Each row was made from one small tree. Brackets hold a mark, then the marks that hang from it, in alphabetical order. Every link used is in the known rows. Write each row's tree.
Known rows:
{natak {nosunop {sidalo dedal kidatug}} supibuf}: [ 1.91  0.40 -1.10  0.61  0.31  0.34 -1.85 -3.64 -0.48  0.21 -0.06 -0.47
  0.33 -0.99  0.06  0.22  2.52 -0.18  0.94  0.04 -0.49  0.86  1.86 -0.50
 -0.01]
{nosunop {sidalo bogu dedal kidatug {supibuf natak}}}: [ 1.24  0.89 -1.98  0.09  0.31 -0.30 -4.28 -1.03 -0.68 -0.80 -0.47 -0.60
 -0.18 -0.74  0.23 -0.64  1.80 -2.86  0.74 -0.60  0.16 -1.28  2.65 -0.32
 -1.09]
{sidalo bogu {dedal pifu} kidatug kugi {supibuf {natak mubo}}}: [ 3.33  0.19 -2.67  1.24  0.67  1.47 -6.45  0.01 -1.55 -0.35 -0.66 -2.67
 -0.85 -1.84 -0.60  0.16  4.34 -3.69  1.36 -2.36  0.30  0.08  4.86  0.11
 -1.92]
{nosunop {sidalo bogu {dedal pifu} kidatug}}: [ 1.20  1.21 -2.18  0.06  0.34 -1.23 -3.33 -0.38 -0.67 -0.57 -0.29 -0.07
 -0.10 -0.10  0.46 -1.12  2.16 -1.89  0.59 -0.84  0.20 -0.75  2.26 -0.28
 -0.83]
{kugi miro pifu}: [ 3.81 -1.08 -1.79 -0.14  0.16 -1.14  0.46  2.79  0.13  0.10 -0.56 -0.06
 -0.38 -0.69 -0.37 -0.18  0.88  0.75  0.33  2.70  0.16  1.67 -0.52 -0.17
 -0.23]
{nosunop {sidalo bogu dedal kidatug {kugi pifu} supibuf}}: [ 2.54  0.61 -2.97  0.06  0.37 -0.79 -4.54 -0.33 -1.39 -0.60 -0.48 -1.64
 -0.48 -0.90 -0.09 -0.64  3.40 -3.41  1.14 -0.85  0.04 -0.32  3.77 -0.34
 -1.09]
{pifu dedal}: [ 0.28  0.27  0.31  0.28 -0.13 -0.07 -1.20  0.27  0.18  0.10 -0.30  0.59
  0.16  0.05 -0.59  0.26 -0.07  0.40  0.36  0.69 -0.13 -0.36  0.38 -0.33
 -0.10]
{sidalo kidatug supibuf}: [ 0.64 -0.48 -0.82  0.32  0.09  1.26 -2.93 -0.83 -0.52 -0.44 -0.52 -0.90
 -0.45 -0.71  0.06  0.75  0.94 -2.54  0.46 -0.56  0.22  0.68  2.27  0.03
 -1.36]
{sima miro {sidalo bogu {dedal pifu} kugi {supibuf natak}}}: [ 3.47  1.02 -1.91  0.96  0.54 -0.41 -1.55  0.11 -0.61  0.06 -0.67 -1.71
 -1.33 -0.90  0.04 -0.64  2.45 -3.16  1.29  0.90 -0.40 -0.64  2.55  0.28
 -0.93]
{nosunop {sidalo bogu}}: [ 0.66  1.11 -0.96 -0.21  0.15 -1.22 -1.16 -0.58 -0.46 -0.55  0.03 -0.36
  0.01  0.22  0.33 -0.95  0.89 -0.54  0.18 -0.28  0.10 -0.82  0.42 -0.41
  0.22]
{nosunop {sidalo dedal}}: [ 0.16  0.98 -1.30 -0.46 -0.03 -1.41 -1.36 -0.29 -0.28 -0.15  0.06  0.58
  0.30  0.18  0.36 -1.03  0.95 -1.23  0.33  0.34 -0.29 -1.26  1.12 -0.26
  0.02]
{miro kugi}: [ 0.27  0.06  0.54  0.46  0.04 -0.44  0.10  0.53 -0.15 -0.17 -0.15 -1.68
 -0.44  0.24 -0.62  0.07  1.65 -0.07  0.39  0.23 -0.40  0.48  0.08  0.19
  0.26]
{natak mubo {nosunop {sidalo dedal kidatug}} supibuf}: [ 3.52  0.74 -1.84  0.64  0.19  0.91 -2.87 -3.73 -0.55  0.57  0.31 -0.54
  0.25 -1.10 -0.06  0.46  2.92  0.28  1.45 -0.64 -0.58  0.60  1.68 -0.64
  0.28]
{nosunop {sidalo dedal supibuf}}: [ 0.35  0.74 -1.28 -0.28  0.02 -0.99 -2.19 -0.46 -0.72 -0.39 -0.26 -0.23
  0.15 -0.11  0.31 -0.82  1.12 -2.29  0.32  0.40 -0.34 -0.90  2.09 -0.20
 -0.29]
{sima {sidalo bogu}}: [ 1.01  1.20 -0.81 -0.07  0.25 -0.78 -0.16 -0.72 -0.24 -0.23 -0.25 -0.11
 -0.66  0.13  0.22 -0.69  0.24 -0.80  0.56 -0.28  0.05 -1.33  0.48 -0.07
 -0.06]
{kugi miro {pifu dedal}}: [ 3.97 -0.90 -1.57  0.06  0.09 -1.16 -0.42  2.99  0.27  0.20 -0.76  0.38
 -0.25 -0.67 -0.80  0.01  0.84  1.00  0.56  3.12  0.05  1.43 -0.26 -0.40
 -0.32]
{natak mubo {nosunop {sidalo dedal}} supibuf}: [ 3.38  0.79 -1.42  0.59  0.18  0.61 -2.02 -3.45 -0.58  0.64  0.36 -0.63
  0.33 -0.97 -0.11  0.29  2.57  0.80  1.23 -0.36 -0.74  0.60  1.25 -0.62
  0.76]
{miro {kugi pifu}}: [ 1.32 -0.19 -0.36  0.38  0.12 -1.10  0.15  1.66 -0.29 -0.03 -0.49 -1.68
 -0.63 -0.06 -0.72 -0.06  2.29  0.39  0.09  0.30 -0.30  0.93  0.07  0.21
  0.32]
{nosunop {sidalo {dedal pifu} {supibuf natak}}}: [ 0.33  0.83 -1.50 -0.08  0.11 -1.25 -2.08  0.43 -0.66 -0.10 -0.45 -0.13
  0.18 -0.39  0.25 -1.13  1.96 -1.65 -0.49  0.27 -0.14 -0.92  1.96  0.04
 -0.17]
{sima {miro kugi} {sidalo bogu {supibuf {natak nosunop}}}}: [ 3.41  1.02 -0.68  1.27  0.47 -0.23 -0.30 -0.88 -0.10 -0.19 -0.61 -2.12
 -1.49 -0.54 -0.14 -0.25  1.97 -1.70  1.30  1.47 -0.64 -0.39  0.61  0.15
 -0.34]
{sidalo bogu {dedal pifu} kidatug {supibuf {natak mubo nosunop}}}: [ 3.45  0.42 -2.33  1.54  0.79  1.44 -6.08 -1.01 -1.12 -0.53 -0.78 -1.51
 -0.55 -1.64 -0.20  0.03  3.11 -2.38  1.06 -1.93  0.23 -0.08  3.69 -0.04
 -1.94]

Which tree is each row?
[ 1.75  0.34 -0.75  0.64  0.12  0.96 -0.73 -0.90  0.27  0.83  0.39  0.31
  0.20 -1.05 -0.39  0.04  1.44  1.78  0.01 -0.56 -0.13 -1.08 -0.94 -0.17
  0.49]
{supibuf {natak mubo nosunop}}
[ 3.59 -0.18 -1.48  1.25  0.61  0.62 -3.45  0.12 -1.35 -0.11 -0.73 -2.85
 -0.64 -1.85 -1.17  0.22  3.61 -0.78  0.59 -0.76  0.06  0.45  2.48 -0.25
 -0.49]
{sidalo bogu {kugi {pifu dedal}} {supibuf {natak nosunop}}}
[ 3.08  0.62 -1.04  0.65  0.13 -1.03  0.30  0.92  0.20  0.29 -0.93 -1.20
 -1.40 -0.52 -0.35 -0.10  1.89 -1.50  0.75  2.45 -0.65 -0.27  0.55  0.29
 -0.17]
{sima {miro {kugi {pifu dedal}}} {sidalo {supibuf natak}}}
[ 5.14  0.61 -2.56  0.83  0.37  0.16 -2.56 -1.41 -1.08  0.43  0.38 -1.62
 -0.17 -1.03 -0.35 -0.39  3.75  0.34  1.27 -0.33 -0.44  0.30  0.98 -0.70
  0.38]
{natak mubo {nosunop {sidalo bogu {kugi miro pifu} supibuf}}}
[ 4.09  0.93 -1.91  0.82  0.38  0.97 -3.49 -3.98 -0.75  0.22  0.21 -0.99
  0.09 -1.16 -0.09  0.41  2.95  0.16  1.72 -1.05 -0.46  0.61  1.87 -0.73
  0.14]
{natak mubo {nosunop {sidalo bogu dedal kidatug}} supibuf}
[ 2.58  0.18 -1.38  0.69  0.26  0.10 -1.61 -2.95 -0.67  0.56 -0.13 -1.02
  0.15 -1.22 -0.43  0.40  3.67  0.42  0.78  0.05 -0.40  1.37  1.89 -0.58
  0.34]
{natak {nosunop {sidalo kidatug {kugi {pifu dedal}}}} supibuf}
[ 4.14  0.99 -2.64  0.94  0.38  0.77 -4.30 -2.68 -1.18  0.29  0.48 -1.29
 -0.12 -1.03 -0.19 -0.26  3.84 -1.03  1.82 -1.56 -0.49 -0.51  2.30 -0.68
 -0.31]
{natak mubo {nosunop {sidalo bogu dedal kidatug kugi supibuf}}}
[ 0.51  0.75 -1.17 -0.30 -0.09 -0.59 -1.45 -0.25 -0.39 -0.01 -0.07 -0.27
  0.11 -0.35  0.17 -0.58  1.29 -0.91 -0.39  0.11 -0.05 -1.00  0.75 -0.19
  0.34]
{nosunop {sidalo {supibuf {natak mubo}}}}
[ 0.72  0.90 -0.96 -0.02  0.21 -0.68 -2.04 -0.56 -0.63 -0.64 -0.33 -0.94
 -0.09 -0.38  0.17 -0.72  1.21 -1.22 -0.18 -0.17  0.16 -0.90  1.07 -0.27
  0.01]
{nosunop {sidalo bogu {supibuf natak}}}
[ 2.59  0.28 -0.61  1.14  0.53  1.47 -3.05 -1.35 -0.79 -0.49 -0.34 -1.94
 -0.40 -1.22 -0.36  0.24  1.33 -0.44  0.46 -1.07  0.09 -0.17  1.08 -0.22
 -0.40]
{sidalo bogu {supibuf {natak mubo nosunop}}}
[ 3.95  0.74 -2.61  0.67  0.23  0.01 -2.81 -1.58 -1.10  0.75  0.45 -0.91
  0.05 -0.98 -0.26 -0.46  3.76 -0.17  1.14 -0.78 -0.71 -0.39  1.65 -0.55
  0.31]
{natak mubo {nosunop {sidalo dedal {kugi pifu} supibuf}}}
[ 4.12 -0.29 -3.08  1.27  0.82  1.18 -6.10 -0.70 -1.52 -0.40 -0.77 -2.61
 -0.86 -2.36 -0.80  0.24  4.43 -3.27  1.72 -1.66  0.12  0.11  4.53 -0.17
 -2.01]
{sidalo bogu dedal kidatug {kugi pifu} {supibuf {natak nosunop}}}
[ 3.72  1.15 -1.99  0.87  0.36  0.40 -3.30 -2.43 -0.95  0.14  0.41 -0.84
  0.08 -0.67  0.00 -0.51  2.55 -0.15  1.30 -0.97 -0.59 -0.66  1.28 -0.67
  0.11]
{natak mubo {nosunop {sidalo bogu dedal supibuf}}}
[ 4.40  0.84 -2.24  0.96  0.53 -0.63 -2.49 -0.11 -0.42 -0.57 -1.05 -1.89
 -1.84 -0.61  0.00 -0.15  2.38 -3.74  2.21  1.17 -0.54 -0.01  2.65  0.14
 -1.54]
{sima {miro {kugi pifu}} {sidalo bogu dedal kidatug supibuf}}
[ 3.16  0.62 -1.06  0.66  0.12 -1.15  0.30  0.73 -0.04  0.14 -0.88 -1.41
 -1.46 -0.21 -0.26 -0.11  1.73 -1.86  1.04  2.39 -0.76  0.26  0.88  0.21
 -0.26]
{sima {miro {kugi {pifu dedal}}} {sidalo supibuf}}
[ 1.41  0.64 -2.51 -0.13  0.02 -0.05 -3.99 -0.61 -0.82  0.08 -0.06 -0.82
 -0.11 -1.00 -0.13 -0.41  3.13 -3.06  0.88 -0.67 -0.14 -1.20  3.12 -0.20
 -0.69]
{nosunop {sidalo dedal kidatug kugi {supibuf {natak mubo}}}}
[ 0.52  0.51 -0.65  0.41  0.16 -0.10 -0.18 -0.98  0.24  0.56  0.21  0.49
  0.39 -0.80 -0.14 -0.56  1.62  1.31 -0.47  0.05 -0.10 -1.26 -0.70 -0.16
  0.50]
{supibuf {natak {nosunop sidalo}}}
[ 0.99  0.97 -1.33 -0.16  0.17 -1.08 -1.47 -0.51 -0.82 -0.29  0.23 -1.20
 -0.10 -0.07  0.00 -0.91  2.27 -1.09  0.49 -0.65  0.00 -0.66  1.20 -0.37
  0.28]
{nosunop {sidalo bogu kugi}}
[ 3.44  0.88 -2.15  0.70  0.18  0.39 -2.81 -2.15 -1.03  0.69  0.60 -0.93
  0.16 -0.83 -0.21 -0.41  3.45 -0.39  1.27 -0.84 -0.74 -0.57  1.69 -0.56
  0.29]
{natak mubo {nosunop {sidalo dedal kugi supibuf}}}
